Each row was made from one small tree. The marks that hang from a mark follow it in brackets, in alphabetical order. Every link used is in the known rows. Write each row's tree.
Known rows:
U[P[N[E S[G]]]]: [-0.04 -0.76  1.42  0.49 -2.33 -0.94 -0.22 -0.07  1.56 -0.45  0.94 -0.10
  0.53  1.71  0.98  2.42 -0.62 -0.28  0.97]
G[C[P[N[E]]]]: [-0.25 -0.01  1.38 -0.52 -1.01  0.00  0.25  0.12  1.23  0.83 -0.41 -0.26
  0.31 -0.81  0.14  1.98 -1.24 -0.53 -0.21]
N[S]: [ 0.05 -1.35 -0.41 -0.05 -0.25 -0.37 -0.14 -0.90  0.50 -0.70  0.03  0.10
  0.39 -1.66  0.19  0.72 -0.10  0.25  0.75]
C[G P[N]]: [ 0.65  0.90  0.63 -0.39 -0.33  0.22 -0.03  0.72  0.74 -0.40  0.22 -0.58
  1.04 -1.87  1.23  1.87 -0.18 -0.39 -0.95]
C[G P]: [ 0.74  1.06  0.22 -0.45  0.59 -0.10 -0.29  0.65  0.42 -0.65 -0.86  0.07
  1.33 -4.80  1.18  1.10 -0.59 -0.64 -1.52]
P[N[E]]: [-0.66 -0.10  0.80  0.25 -0.82  0.02 -0.05  0.49  0.51  0.43 -0.11 -1.58
 -0.10  2.37  0.08  1.03 -0.64 -0.15 -0.01]
S[N[E]]: [-0.50  1.07  0.71  0.04  0.04 -0.44 -0.63 -0.15  0.92  0.37 -0.73 -0.77
  0.68 -1.58  0.63  1.18 -1.51 -0.82 -1.77]
G[C]: [ 0.11 -0.27  0.34 -0.32 -0.77 -0.06  0.26 -0.57  0.57  0.54  0.44  0.69
 -0.62  0.15  0.00  0.50 -0.49 -0.09  0.47]
G[C[P[N[S]]]]: [ 0.37 -1.27  0.54 -0.72 -1.42 -0.03  0.38 -1.25  1.52  0.04  0.93  0.86
  0.46 -1.69  0.52  2.38 -0.47  0.11  1.36]
S[N]: [ 0.07  1.10  0.42 -0.03 -0.04 -0.08 -0.44 -0.50  0.67  0.25  0.52  0.29
  0.44 -0.70  0.83  0.79 -0.55 -0.41 -1.10]
E[N[S[G[C]]] V]: [ 0.59  0.11  0.98 -0.94 -2.45 -1.49 -0.09 -1.72  1.37 -0.59  1.31  0.58
  0.23 -2.43  0.98  1.24 -0.69 -1.00 -0.71]
S[G N[E[V]]]: [-0.10  1.59  2.42 -0.39 -1.19 -1.01 -0.75 -0.71  1.42 -0.23 -0.08 -0.71
  0.76 -2.36  2.10  1.45 -2.08 -1.42 -3.02]
P[N[E[V]] U]: [-0.63 -1.02  0.89 -0.06 -2.10 -0.60  0.28 -0.01  0.45  0.24  0.18 -2.54
 -0.30  2.59  0.04  0.16  0.63 -0.29  0.12]
U[P[N[E S]]]: [-0.47 -1.55  0.68  0.31 -1.81 -0.69  0.08 -0.16  1.17 -0.26  0.40 -0.52
  0.29  2.28 -0.63  1.81  0.28  0.03  1.63]
U[P]: [ 0.15 -0.22  0.35  0.11 -0.62 -0.32  0.18  0.30  0.08 -0.03  0.45  0.87
 -0.08  1.51 -0.96  0.03  1.03 -0.06  0.80]
S[G[C] N]: [ 0.65  1.56  1.53 -0.14 -1.37 -0.41 -0.40 -1.02  1.70  0.61  1.46  1.31
  0.01 -1.47  2.51  1.85 -2.01 -0.85 -1.36]
P[N U]: [-0.07 -0.91 -0.35  0.53 -1.53 -0.01  0.45  0.33  0.23  0.45  1.18 -1.20
 -0.36  3.65  0.54  0.05  1.02  0.35  1.54]
P[N[E S] U]: [-0.62 -2.23 -0.51  0.60 -1.75 -0.67  0.07 -0.28  0.90 -0.05 -0.03 -1.99
  0.24  1.37  0.58  1.13 -0.02  0.25  1.55]
P[N[S] U]: [-0.05 -2.34 -0.79  0.43 -1.88 -0.34  0.37 -0.61  0.71 -0.11  1.15 -1.01
  0.05  2.00  0.73  0.81  0.97  0.63  2.30]
G[C[P]]: [ 0.39  0.00  0.60 -0.73 -0.17  0.04  0.22 -0.41  0.74  0.42 -0.36  1.33
  0.33 -3.37  0.19  0.82 -0.73 -0.37 -0.22]

Which tree is each row?
[-0.48 -1.57  0.79 -0.66 -0.83 -0.96 -0.10 -1.15  0.73 -0.93 -0.97 -1.09
  0.45 -2.38 -0.25  0.84 -0.55 -0.40 -0.55] : N[E[V] S]
[-0.46  0.83  1.63 -0.69 -0.58 -0.77 -0.50 -0.79  0.99 -0.11 -0.55 -0.99
  0.53 -1.81  0.40  0.93 -1.19 -1.06 -2.31] : S[N[E[V]]]
[ 0.46  0.48  0.64 -0.57 -1.71 -1.51 -0.34 -1.20  0.75 -1.10  0.89 -0.06
  0.87 -2.39  1.12  0.79 -0.15 -0.88 -1.13] : E[N[S[G]] V]
[ 0.03 -0.49 -0.09 -0.76 -1.07 -1.21 -0.05 -1.34  0.28 -0.86  0.42 -0.42
  0.64 -1.71 -0.66  0.18  0.78 -0.57 -0.41] : E[N[S] V]
[ 0.91 -1.39  0.20 -0.04 -1.66 -0.89  0.14 -1.03  1.52 -0.29  0.29  1.30
  0.82 -4.81  2.33  1.50 -1.16 -0.34  0.54] : N[S[G[C[P[U]]]]]
[-0.48 -0.14  1.15  0.34 -1.45 -0.33  0.04  0.77  0.64  0.43  0.41 -0.64
 -0.11  3.72 -0.97  1.15  0.48 -0.24  0.91] : U[P[N[E]]]
[ 0.33  0.03  0.96 -0.64 -1.13  0.33  0.47 -0.25  0.99  0.67  0.70  0.76
  0.13 -0.15  0.25  1.63 -0.38 -0.13  0.47] : G[C[P[N]]]
[-0.11 -0.52  0.74  0.34 -0.80 -0.97 -0.64 -0.45  1.13 -0.63 -0.67 -0.45
  0.77 -2.92  1.86  1.68 -1.98 -0.44 -0.65] : N[E S[G]]
[-0.11 -0.79  1.70 -0.41 -1.47 -1.25 -0.30 -1.14  1.14 -1.09 -0.32 -0.63
  0.71 -2.97  1.38  1.47 -1.54 -0.71 -1.23] : N[E[V] S[G]]
[ 0.11  1.69  1.86  0.01 -1.29 -0.82 -0.61 -0.60  1.96  0.66  0.44  0.19
  0.25 -2.20  2.34  2.27 -2.93 -1.25 -1.95] : S[G[C] N[E]]
[ 0.93 -0.45  0.92 -0.52 -1.08 -0.57  0.02 -1.27  1.63 -0.36  0.25  1.87
  0.99 -5.40  1.97  2.18 -1.90 -0.44 -0.10] : N[S[G[C[P]]]]
[-0.23 -0.82  0.53 -0.05 -1.62 -0.29  0.35  0.27  1.12  0.99 -0.39 -1.07
  0.22 -0.40  0.57  1.29 -0.58 -0.39  0.54] : G[C[P[N[E] U]]]
[ 0.63 -0.75  0.70 -0.16 -1.65 -0.67  0.04 -1.46  1.50 -0.34  1.16  1.19
 -0.05 -2.22  1.97  1.83 -1.48 -0.17  0.56] : N[S[G[C]]]
[ 0.43  0.55 -0.28  0.14 -1.02 -1.16 -0.46 -0.59  0.71 -0.68  0.58  0.25
  0.98 -2.19  1.47  1.04 -0.63 -0.59 -0.44] : E[N[S[G]]]
[ 0.09  0.89  1.07 -0.25 -0.22 -0.10 -0.23  0.96  0.95 -0.20 -0.96 -1.50
  1.34 -2.62  0.97  2.15 -1.21 -0.81 -1.62] : C[G P[N[E]]]
[ 0.42 -0.50  1.31 -0.37 -0.97 -0.92 -0.31 -0.90  1.89 -0.36 -1.03  0.85
  1.15 -6.27  1.95  2.51 -2.77 -0.85 -0.82] : N[E S[G[C[P]]]]
[-0.65 -2.47  0.45 -0.18 -2.39 -0.95  0.25 -0.82  0.93 -0.42  0.34 -2.25
  0.12  1.12  0.35  0.97  0.55 -0.02  1.04] : P[N[E[V] S] U]
[ 0.11 -0.49  0.50 -0.32 -0.50 -0.43 -0.26  0.21  1.43 -0.84 -0.93 -1.29
  1.67 -4.13  1.28  2.85 -1.30 -0.59 -0.79] : C[G P[N[E S]]]
[ 0.98  1.09  1.01 -0.05 -1.39 -0.67 -0.23 -0.60  1.76  0.62  0.58  1.27
  0.98 -3.91  2.93  1.51 -1.58 -1.03 -1.03] : S[G[C[P[U]]] N]
[ 0.70  0.82  1.73 -0.39 -1.71  0.08  0.21 -0.11  1.47  0.52  1.26  1.03
  0.33 -0.68  1.87  2.15 -1.37 -0.48 -0.16] : S[G[C[P[N]]]]
[ 0.31 -0.92  0.20 -0.20 -1.74  0.06  0.61 -0.16  0.89  0.86  0.73 -0.01
  0.07  0.38  0.65  0.92  0.29  0.02  1.23] : G[C[P[N U]]]
[ 0.54 -0.76  1.14  0.35 -2.49 -0.63  0.02 -0.37  1.32 -0.51  2.18  0.85
  0.35  2.34  1.06  2.07  0.25  0.06  1.65] : U[P[N[S[G]]]]
